In the rows, zero is written as 128.
Known rows, with every step that occurs:
s > c > p > r > v: [116  73 128 112 121 156 111  74 138 125  73 108 151 112 120 143 131 100
 158 145 117  96 118 119 120 120 141 149 120 140 113]
u > v > c: [102 143 148 129 156 160 103 100 124 135 109 121  91 111 143 132 133 126
 127 130 143 126 144 139 122 134 141  91 110 142 131]
j > z: [138 123 126 115 130 138 140 125 126 144 115 174 127 138 112 135 111 126
 130 149 140 128 144 121 119 119 126 124 123 127 132]
q > d > b > j > z > c > e: [143 193  96 125 121 114 159 113 142 184 144 135  80 173 101 107 129 138
 131 158 168 111 122 121  89 142 140 169 113 123 120]
s > c > x > j > b: [132 129 127 121 123 167 137  52 132 146 131 108 108 158 100 123 157 106
 152 133 157 118 159 125 103 116 154 161 112 169 122]
x > j > q > d > z > c > p: [126 115 110 150 135 131 143  51 123 162 191 100  95 109 140 160 136 118
 147 119 165 110 112 127  78 171 158 113 108 124 126]
b > j: [143 136 137 127 125 132 132 116 130 151 118 133 106 143 146 110 136 141
 126 121 138 132 133  92 125 122 122 140 118 136 123]
p > r > v > c > e: [100 128 154 126 145 125 118  85 132 137  73 143 130 131 112 162 170 103
 168 148 128 107 119 129 123 107 159 144 110 131 111]
r > v > c > x: [ 87 140 175 129 146 149 119  85 137 120  90 133 109 146 128 153 120 125
 148 169 142 131 128 128  96 106 151 118 107 173 128]
d > b > j > q: [147 141 148 162 124 127 145 106 132 149 172 139 103 163 129 105  82 145
 129 148 129 125 114 117 113  98 121 146  85 159 103]
b > j > q: [149 126 153 150 138 139 137 107 117 157 149 151 109 150 143 113 112 132
 124 127 127 124 131 101 124 127 122 138  94 146 108]
z > j > q > d > x: [134 134 133 143 150 110 152  98 124 143 139 128 149 180 141 128 104 135
 130 136 144 123 105 163  74 196 145 138  83 123 102]
c > x: [116 143 153 135 126 146 121 116 141 127 143 137 119 152 117 141 123 123
 130 136 125 135 124 124 119 132 135 134 122 150 130]
p > r > v > c > x > j > q: [103 103 185 148 163 162 121   8 133 146 120 178 110 157 132 183 106 108
 184 175 137 105 120 113  95 113 164 124  90 178 104]
b > j > z > c > v: [157 195 133 118 132 125 127 116 129 171 123 177  73 155 116 117  94 136
 128 144 142 114 150 107 100 125 120 119 126 141 129]
b > j > q > d > z > c > x: [133 160 127 156 127 151 144  79 149 167 194 124  75 172 117 132 123 111
 126 103 161 113 115 109  72 178 139 156 111 156 110]
p > u > v > c: [109  96 156 127 159 179 104  74 124 127 112 113 101 116 142 137 124 132
 127 129 131 130 146 149 112 134 140  75 107 130 134]
u > v > c > x > j: [ 96 159 173 134 160 179  98  39 131 148 131 128  71 135 149 151 132 132
 148 152 159 135 140 119 100 129 163  93 100 165 136]
x > j > z > c > p: [128 122 129 117 135 138 136  81 131 163 132 162  97 119 131 159 124 132
 157 175 151 115 143 122 110 132 140  95 125 120 153]
c > x > j: [123 142 153 134 132 147 123  67 136 139 150 135 108 150 133 149 128 134
 149 150 145 136 124 108 106 124 149 131 120 151 133]
b > j > q > d > x: [143 127 132 146 138 116 142  76 125 167 120 128 102 176 170 113 114 149
 123 123 147 119 116 103  86 166 152 153 101 128  95]
u > v > c > x: [ 91 158 173 137 153 175  94  89 136 137 127 131  83 137 133 146 127 122
 128 139 143 133 139 136 112 137 147  96 104 163 134]
r > v: [114 128 126 118 136 145 132 118 131 123  86 127 140 132 132 122 127 130
 139 164 124 126 119 124 105  97 136 136 127 144 118]
p > u > v: [125  99 133 122 148 191 107  94 133 130 123 120 122 126 136 124 128 134
 118 133 113 133 135 139 114 132 131  97 120 123 126]
p > r: [136 100 122 129 127 131 120 109 142 140 122 156 137 132 120 150 135 107
 146 116 118 107 123 122 142 140 127 138 139 119 116]
a > c > x > j > q > d > z: [124 125 113 152 128 151 146  55 132 150 198 103  91 150 108 150 115 103
 142 114 162 128 118 119  63 166 156 165  87 154 110]
v > c: [112 125 150 133 140 115 123 108 119 126 115 123 106 117 134 145 124 127
 137 125 146 126 139 136 126 131 136 105 112 136 136]
u > v: [119 145 125 125 145 170 109 118 131 139 120 127 114 122 140 115 134 129
 119 134 125 130 133 132 121 131 133 115 123 133 122]
a > c > x: [111 140 135 135 120 146 121 135 148 125 144 123 106 150 100 134 114 110
 132 134 121 131 131 133 119 143 125 154 114 146 132]
r > v > c > e: [ 94 155 157 127 146 122 124 104 119 125  79 113 118 127 118 138 166 124
 149 159 136 128 126 134 109  94 160 133  99 138 121]
q > d > b > j > z > c > p: [142 139 105 124 116 125 151 104 143 188 140 133  78 147 135 125 101 148
 131 163 168 112 130 116  87 149 125 127 108 131 136]
s > c > p: [126 100 132 122 112 138 117 103 120 120 120  79 130 103 123 123 126 115
 129 122 131 116 131 130 127 138 135 131 109 132 134]
s > c > v: [144 165 128 119 118 123 108 102 111 111 126  88 117 123 105 109  92 118
 122 111 130 115 132 135 108 129 138 140 119 145 117]
a > c: [123 126 111 128 123 129 127 149 133 125 128 116 114 128 109 122 118 114
 130 126 123 125 136 138 129 139 117 148 117 128 132]
q > d > z: [134 123  89 126 119 123 143 105 127 139 145  93 121 120 123 136 151 119
 125  88 163 132 116 121  87 154 145 142 129 121 118]

Rows:
[125 178 100 113 142 105 148  59 138 173 109 141  90 171 123 144 155 140
 157 167 170 110 123 129  75 166 184 154 136  92 124] | q > d > x > j > z > c > e
[144 123  86 121 124 130 167 123 127 166 142 105 148 151 101 125 191 105
 132  87 174 135 142 158  74 164 129 141  94 134 112] | q > d > z > j > b
[ 97 124 149 122 149 133 127  97 125 120  75 122 117 123 138 140 125 129
 148 160 142 125 131 131 105 101 143 112 113 154 127] | r > v > c
[ 92 101 166 125 141 133 118  94 119 128  74 112 118  99 152 156 134 132
 148 164 137 129 132 126 107 101 148  90  96 148 136] | r > v > c > p
[128 130 107 121 137 106 139  48 128 150 104 104 107 151 170 138 135 155
 147 139 167 127 113 114  79 160 173 141 134 112 115] | q > d > x > j
[143 154 122 117 132 140 144 122 144 169 118 178  85 157 119 117 116 130
 135 150 149 112 148 106 115 135 112 131 135 132 138] | b > j > z > c
[148 162  90 120 124 126 161 107 147 179 140 143  81 167 119 110  90 143
 131 158 172 108 127 119  83 149 121 150 126 135 127] | q > d > b > j > z > c
[129 120 123 146 142 112 140  87 122 144 132 127 122 162 151 134 106 137
 124 129 136 116 111 137  87 174 159 142 110 120 100] | j > q > d > x
[153 119 126 140 141 136 146  93 110 173 146 129 107 148 160 108 114 133
 115 113 144 116 128  99 101 169 132 149  93 140 103] | b > j > q > d
[101 124 162 139 167 158 138  14 113 150 125 128  99 151 157 156 103 128
 158 175 164 118 121 117  60 143 175 123  79 179 111] | r > v > c > x > j > q > d
[118 162 136 123 130 153 135 121 155 145 143 183  99 167  88 149 101 113
 137 165 138 112 140 136 109 144 128 127 139 142 144] | j > z > c > x
[134 127 110 154 132 121 151 104 122 144 180 112 123 147 127 121  77 132
 123 140 138 116 106 149  94 147 137 145  95 141 103] | j > q > d > b
[120  74 150 125 142 190  98  91 127 139 123 109 124 104 152 138 138 138
 119 136 110 137 136 136 117 133 136  73 104 118 135] | c > p > u > v
[112 104 176 118 166 208 112  10 129 154 121 167  78 148 130 165 109 136
 150 176 157 138 158 122  82 122 159  73  92 152 143] | p > u > v > c > x > j > z
[105 140 175 138 144 137 120  47 129 136 137 130  86 140 139 165 125 134
 158 147 161 135 136 114 107 127 156 107 106 160 141] | v > c > x > j
[139 135 100 125 123 121 153 117 129 141 151  94 149 140 113 131 148 115
 128  96 171 140 110 147  72 183 130 138 102 125 120] | q > d > z > j
[135 164 124 129 123 113 109 143 119 129 132 112 101 123 106 122  96 121
 124 119 115 126 136 139 113 131 124 136 109 135 124] | a > c > v
[142 114 105 145 136 132 151  46 113 152 180 110 113 129 137 144 130 121
 140 108 170 126 112 114  73 152 161 140 102 135 105] | x > j > q > d > z
[140 129 125 124 133 134 153 147 127 155 126 140 154 158 106 118 170 115
 137 126 139 132 154 165 115 137 112 127  95 141 123] | z > j > b
[107 102 195 151 175 206 104   4 121 142 164 142  83 146 145 160 101 130
 145 158 135 130 138 136  89 135 161  77  74 162 124] | p > u > v > c > x > j > q
[108 107 165 114 153 164 127  17 142 158  76 204 103 157 118 189 114 117
 189 193 159 113 138  98  87 100 161 122 110 165 121] | p > r > v > c > x > j > z
[147 179 105 146 144 117 134  51 114 156 199 111  83 129 121 146 104 118
 140 108 161 107 112 132  57 165 160 123 116 137 109] | x > j > q > d > z > c > v
[136 116  96 120 139 115 153  56 127 176  96 115 108 161 158 132 176 145
 150 129 170 123 146 127  80 141 173 145 126 120 109] | q > d > x > j > b
[143 169 116 129 122 129 152 120 157 163 141 165  81 170 104 113  87 142
 138 172 153 116 131 120 104 107 112 138 125 142 132] | d > b > j > z > c
[138 132 143 155 132 132 150 118 126 126 184 135 153 151  94 135 121 106
 136 115 140 138 110 156  93 143 120 129  77 141 111] | d > z > j > q
[142 140 121 152 138 119 161 116 124 143 186 116 149 166 118 117  77 130
 128 148 145 125  99 174  80 173 123 141  69 146 106] | z > j > q > d > b
[104  93 161 134 148 160  85  76 132 157 103 139 101  96 152 170 148 110
 145 119 129 112 139 128 139 146 143  79 101 129 128] | u > v > c > p > r
[120 130 151 155 138 156 129  77 131 140 180 141  98 157 110 142  94 113
 148 152 127 124 129 126 106 141 140 151  85 160 120] | a > c > x > j > q
